Each row comes from the steps of one path. Every step used is in the known rows, and no mark comes twice. Write the path behind each row, first mark first.
Known rows
lamis/balof/ripi: [  0  -2 -12   1  -2  24  -3  -5  -1  -1   9  26   6   8  -3  -4   2  -3
   2  -6  -1 -17  -1  -3   4  -3   1  -5   4   5  -7  -2  -8  10]
zufegi/zifen/gofo/rirev: [ -4  13  21   3  -1  10   7   0  -3  27 -10  17  -8   4  -2   0   4  -8
  -4  -5  -5   2  10  -5  -7  18   5  -4   2  -9  -2 -25 -19 -11]
fodu/balof/rineb/zufegi: [ -7  14  23  -1  -2  28   0 -17   5   2 -10  28  -3   3 -10   0 -10   4
   3  -1  12  -4   1   1  -2  13   3  -4  13  -3 -21  -4  -5  20]
zifen/gofo: [  1  -1  -7   1  -3   4   1  -2   2  16 -10  21  -3   6  -1   2   5 -13
   1  -1  -1   0   0  -7   0   6   6   3   2  -3  -4  -7   0 -10]
gofo/fodu/balof/lamis: [  1   3  13  -2   4  16   1  -5  -1   5  -8  12   6   5  -2   2  -7  18
   0  -3   1  -1   0   8  -4  -4  -2 -11   2  -8 -15  -2  -4  17]
lamis/balof/rineb/zufegi/zusedi: [ -4  20  21   1  -4  47  -1 -11  -2  -3  -3  40  -9   4  -6  -5  -3 -26
   1  -5  10 -13  -7  -2  -6  29   5  -3  25   9 -22 -20 -14  27]
fodu/balof/zifen: [ -4  10  13   3   3   6  -1   1   8   0  -3  14   2  -2 -10  -2   3  13
   1  -6   8   0   7   6  -3  -1   0  -9  -2 -10  -6   9 -12  26]
rineb/zufegi/fodu/balof/ripi: [-10   9  29  -4  -2  41   2 -16   4  12   3   6   6  -9 -11   1 -18  13
  -5   2   5 -13   0  -2   1   3   2 -17   8  -8 -19  -6  -8  38]
rineb/zufegi: [ -1   9  18   1  -8  14   4   1   3   0   8   7  -2  -6  -7   0  -9  11
   1   2   7  -3   0   1   3   7   4   3   6   0  -7 -12   1   5]
ripi/balof/fodu/zufegi/zusedi: [ -4   5  32  -1   2  34  -4  -7  -3   8 -13  15  -5  -5   9  -3  -2 -12
  -7   7   0  -8 -19  -5 -16  12   6  -6  10   4 -17   0 -23  25]
lamis/balof/fodu/zufegi: [  2  -8   2   6   1  38  -2   2   1   1   5  31   1   7   3  -1   0   6
   3   2  -2  -7 -15  -6  -6   9   4   4  13   2 -23   5 -13  11]
zifen/gofo/rineb/zufegi/fodu/balof: [  4  12  26  -3  -6  47   6 -12   6  28 -13   9  -2  -6  -6  10 -20  -9
  -7   5   8  -3  -6  -7 -12  14   9  -2  16 -11 -28 -24 -13   3]
ripi/balof/rineb/gofo/zifen/zufegi: [ -4  24  -5  -4  -5   4   2 -26   4  -2 -14  31  -1  21  -5   2 -16 -40
  -8  -2   1 -14 -12  -9 -14  25  14  -4   9  -7 -12 -33 -33 -40]
rirev/gofo: [  5   0   5   1   3  -5  -3  -8  -5  14  -2  12  -1  -1  -2   4  -4  10
  -1  -5  -5   3 -12  -5   4   3   2  -8   5  -4  -2   5   1  -2]
rineb/balof: [  2   8   1  -2  -4  14  -1  -9   5 -10  -8  -7  -7  -1  -3  -3  -2  17
   1  -2   3  -5   0   5   0  -2   3  -6   7   2  -6  -9   4   2]
zifen/zufegi/fodu/balof: [ -6  -5  -2  -2  10  22   6 -24  -3  14  -7   3   0  -6  -4  -3 -11   5
  -8   2  -4  -1 -12  -5 -11   2   2   2  15 -13 -23  -7 -11  19]
ripi/balof/fodu/zufegi: [ -1 -10  14   1  -1  26  -4  -6  -3   7  -6  15   2   2   9  -1  -3   2
  -2   7  -2  -6 -21  -5 -11   5   6  -2   4   1 -15   6 -19   8]
balof/rineb/zufegi/fodu/gofo: [ -6   6  32  -2  -3  18   0 -18   8  24 -12   5  -1   4  -9   0 -23 -13
  -3  -1   7  -1  -7   0  -8  26   2 -15  18   2 -15  -5 -14  13]
rineb/zufegi/fodu: [ -4   5  21  -1  -5  30   4  -5   0   9   7  -9   2  -8  -5   2 -14   3
  -2   5   3  -3  -9  -2  -2  12   3  -8  10  -4 -13 -13  -7  17]
gofo/fodu/zufegi/zifen/balof: [ 12  -2  32   6   4  41   2   9  -7  19 -14  21   1  -4 -10  -6   0  10
 -10  -5  -3   9   8   1 -13  -2   0   0  19   1 -13 -16  -4  11]
ripi/balof/fodu: [ -1  -1  -2  -2  -1  22  -3 -11  -6   7  -4   4   5   8   9  -1   2  -9
   1   3  -2  -8 -22  -5 -12   2   5  -6  -4  -1  -8   1 -20  -7]
ripi/balof: [  2 -10  -5  -2  -4   7  -2 -10  -6  -1  -9  -4  -3   0   8  -3   2   0
  -1   2   0  -4 -12   0  -9  -4   1  -4  -1   4   0  -1 -12   8]
lamis/balof/zifen/gofo/rineb/zufegi: [ 11  16  11   7 -15  45   3  10   8  14   3  47   4  10 -12   2  -6 -18
   2  -7  12 -11  -2  -5  -5  21  10   1  15  -3 -20 -28 -21 -13]
gofo/fodu: [ 10   5   7  -3   1   9   4   8  -1  11   1  -7   7   1   3   5  -8   4
  -4   0  -1   4  -3  -4  -2   1  -2   2   2  -2  -3 -13   2 -13]
ripi/balof/rineb/gofo/rirev: [ -7  18  10  -7  -6  24   1 -14   6  -3 -12   8  -1  19   7   6 -17 -29
  -3  -1  -1  -9  -5  -6 -12  33   5 -13   1 -10  -6 -22 -23 -28]
zufegi/zifen: [ -3   6  19   4   2   1  -1  -2  -4  11  -5   6 -10  -5  -7  -4   6  -1
  -4  -7  -1   1   4   4  -6  -3  -1  -8  -2   2   1  -6 -15   8]
lamis/balof/rineb/zufegi: [  1   6   3   3  -7  41  -1 -11  -1  -2   2  40  -1  13  -7  -4  -4  -9
   7  -5   7 -11  -9  -3  -1  18   4   0  19   6 -20 -13 -11   9]
rineb/zufegi/zifen/balof/fodu: [ -3  20  29   8  -4  55   3  -5  -8  16   0  31   1   2 -16  -9   4  -6
   1  -5   3  -5  -1  -1 -10   8   9  -3  14  -2 -17 -18 -14  -2]
rirev/gofo/rineb: [ 12   7  12  -2   1   2  -2  -4  -4  17  -7   5   3   0  -1  10 -15  -7
  -6  -4  -3   1 -10  -6  -2   5   3  -6   8  -5  -6  -5  -5 -25]
zifen/zufegi: [ -2   1  -9   1   3   1   4  -9  -4   5   1  16   3   2  -3  -6  -5  -5
  -4   0  -4  -1  -6  -5  -2   2   4  12  10  -4  -8 -12  -4 -14]
rirev/gofo/zifen: [  7  10   6   1   3 -17   1  -5  -2   9   2   7  -1   1  -7   8  -5   7
  -5  -5  -2   2  -6  -6   3  10   7 -12   5  -4   1  -6 -11  -9]
fodu/zufegi/zifen: [ -2  -3  34   7   2   7  -2   3  -1  11 -10  18 -12  -9  -8  -5   2  12
  -7  -3  -1   3   7   4  -6   0   0  -4   5   3  -6   0 -13  23]
zufegi/fodu: [ -1  -3   2  -2   4  15   0  -7  -4  10  -1 -17   3  -4   1   2  -6  -8
  -4   3  -5  -1 -10  -3  -6   5  -1 -11   4  -5  -5  -1  -9  12]
fodu/balof/rineb/gofo/zifen/zufegi/zusedi: [-12  45  21  -5   5  10   4 -24  13  -3 -17  39 -10   8 -12   3 -16 -38
 -13  -4   6 -10   5  -7 -13  30  13  -1  17 -11 -21 -31 -26  -9]

Write each row's path
[ -9  29  15  -4  -3  15   2  -5  11  -1  -6  12   3  19   0   8 -19 -29
  -1  -2  -1  -5   6  -6  -4  35   3  -8   3 -13  -5 -20 -13 -36]	balof/rineb/gofo/rirev
[  4  17  20  -6  -2  21   6   0  16   5  -3   1  -4   1  -2  10 -17  11
  -6  -2   3   2   4  -1  -7   5   1   0  -4 -13 -14 -15   3 -14]	rineb/gofo/fodu/balof
[ -2   1  18  -5   1 -15   7   2  11  10  -5 -16  -4   3   3   1 -15  13
  -5   1   0   7  11   3  -6  16  -2  -1   3  -4   5  -5  -7  -7]	fodu/gofo/rirev
[ -3   0  17   4   2  20  -2   4   3   8   1  18   6   3   1   2  -5   2
   0   5  -2  -2  -9  -6  -3   7   4   2   6  -2 -16   8  -8   1]	balof/fodu/zufegi
[ -3  18  23  -6  -1  14   6  -7  15   8  -8 -17  -1  10   2  -1 -19  19
  -1   0   1  -2  -1   2  -9  20   5  -9   8  -6  -8 -12  -9 -21]	rineb/balof/fodu/gofo/rirev
[ -4  -9  -4  -1  -4   8  -6 -16 -10  -4 -12  14   1   9   4  -6   2  -2
   4  -1  -2 -10 -13   9  -8  -3   2 -17  -2   1  -5   3 -17  17]	ripi/balof/lamis
[ -4  12   2  -4  -8  18  -6 -20   5  -2 -18  20  -4  17   3   2 -10 -33
   0  -3   2 -11 -12  -4 -11  16   5 -11  -1  -1  -8  -9 -18 -21]	ripi/balof/rineb/gofo
[  2  17  40  -5  -1  43  -1 -20   1  32  -2  11   8 -12 -12  10 -33   6
 -11  -2   2 -12 -10  -7  -1  10   5 -23  17 -13 -25 -11 -13  12]	rirev/gofo/rineb/zufegi/fodu/balof/ripi
[ -6   8  37   8   4  22  -3   2  -3  20  -3  24  -4  -2  -5  -3   2   0
  -4  -1  -3  -1  -4  -2  -9   6   3  -6   4  -1 -14   2 -21   7]	balof/fodu/zufegi/zifen
[ -3  26  10  -3   7  -8   8  -4  -2  -1   0  12  -5  -4  -6  -1  -5 -22
 -13   1   1  -5   1  -5  -7  18   9   6  16  -1  -6 -30 -19   0]	gofo/zifen/zufegi/zusedi
[  1  11  -8   0   3 -14   8  -6   0   0   4  12   2   5  -8  -1  -5  -5
  -7   1  -1  -2  -1  -6  -2   7   9   8  10  -5  -4 -24 -15 -21]	gofo/zifen/zufegi
[  7   9  19   2  -1  15   5   5  -5  38 -12  18  -5   3  -5   2   4 -10
  -6  -9  -3   4   1  -6  -8   5   3  -3   1  -2  -7 -26 -12 -14]	zufegi/zifen/gofo/fodu
[  8  -1  17  -5  -4  10  -2  -9   6  20 -14  -8   1   9  10   4 -17 -20
  -7   3   3  -4 -16  -2 -23   7   4  -5   0   3  -8  -2 -26 -29]	ripi/balof/fodu/gofo/rineb
[ -5  11  -1   5   2   2   2   0   0   6   4  26  11   4 -11  -9  -2  -9
  -2  -6   1  -3  -2  -2   0   4   3   3   8 -11  -6  -9 -16  -7]	balof/zifen/zufegi
[  7  22  51   3  -6  19   0  -4  -6  30  -4  19  -9  -9 -13   5 -17   1
  -8  -9   3   0  -6  -2  -5  11   5 -12  12  -3 -12 -23 -18 -13]	rirev/gofo/rineb/zufegi/zifen
[ -5   9  21  -3   3   0   7   1  11  16   1 -10   3  10   6   3 -16   3
  -1   2  -2   3   1  -3  -9  23   2  -3   0  -8  -2  -3 -15 -22]	balof/fodu/gofo/rirev
[  3   1  -7   7  -2  22  -2   7   2  -5   8  24   4   7  -7  -5   9  -1
   5  -9   4  -7  -2   3  -2   5   0  -6   4  -1  -6   0 -18  16]	lamis/balof/zifen
[ -6   9   5   4   6   8   3  -8   5   6  -2  31   6   0 -13  -8  -2   8
  -2  -5   4  -2   1   2  -5  -1   3   2   8 -15 -14  -3 -16  12]	fodu/balof/zifen/zufegi
[ -4   6  29   9   0  25  -1  -1  -1  36 -13  45  -6   5  -5  -2   7 -13
  -3  -2  -3  -1  -6  -9  -8  12   9  -2   6  -3 -18  -6 -20  -3]	balof/fodu/zufegi/zifen/gofo
[  0  24  49   2  -2  28  -2   3   9  22 -17  32  -6   9  -8   5 -17 -18
 -10  -8   0   1   3  -3 -10  22   1 -12   7  -5 -16 -21 -18 -17]	balof/rineb/gofo/fodu/zufegi/zifen
[  4  14  35   4  -3  48  -2   0   6  15 -11  47  -9  14  -8   1 -12 -16
  -6 -11   0  -6  -3  -4 -14  23   1  -8  14   0 -24 -22 -23  -8]	lamis/balof/rineb/gofo/fodu/zufegi/zifen
[  2   6  20  -1   4   6   3  -4   8  30  -8   1  10   3  -9  -1 -26 -25
 -14  -4   2   0  -5  -1 -17  14   1  -9  16 -12 -11 -12 -31 -18]	balof/zifen/zufegi/fodu/gofo/rineb
[ -6  33  -1   0  -1  -2   3 -15  10   0  -6  34   2  22 -11   4 -17 -40
  -7  -4   1  -9   0 -10  -5  29  12   0  11 -10 -11 -31 -21 -48]	balof/rineb/gofo/zifen/zufegi
[ 11   3   2  -2  -2  14   5   7   0  26  -9  13   5   7   2   6  -2  -7
  -2  -1  -2   3  -3  -9  -2   6   4   6   3  -5  -7 -20   3 -23]	zifen/gofo/fodu
[ -6  13  10  -3   7   7   5  -9  -6   4  -4  17  -4  -6  -1  -7  -4 -21
  -9   0  -1  -4  -3  -4  -6  11   4   9  16  -1 -10 -18  -7   4]	zifen/zufegi/zusedi
[  6  15  12   2  -1  17  -1   3  11  20 -16  29   3   5  -8   6  -2 -15
  -3  -5   9  -2   8  -2  -9   7   6  -3   3 -14 -13  -7 -18  -7]	fodu/balof/zifen/gofo/rineb
[ 11  15  30  -1  -7  17   1  -2  -1  17   0  13   2  -6  -7   9 -23   3
  -5  -2   3  -2 -10  -6   1  13   6  -4  14  -4 -13 -18  -3 -20]	rirev/gofo/rineb/zufegi
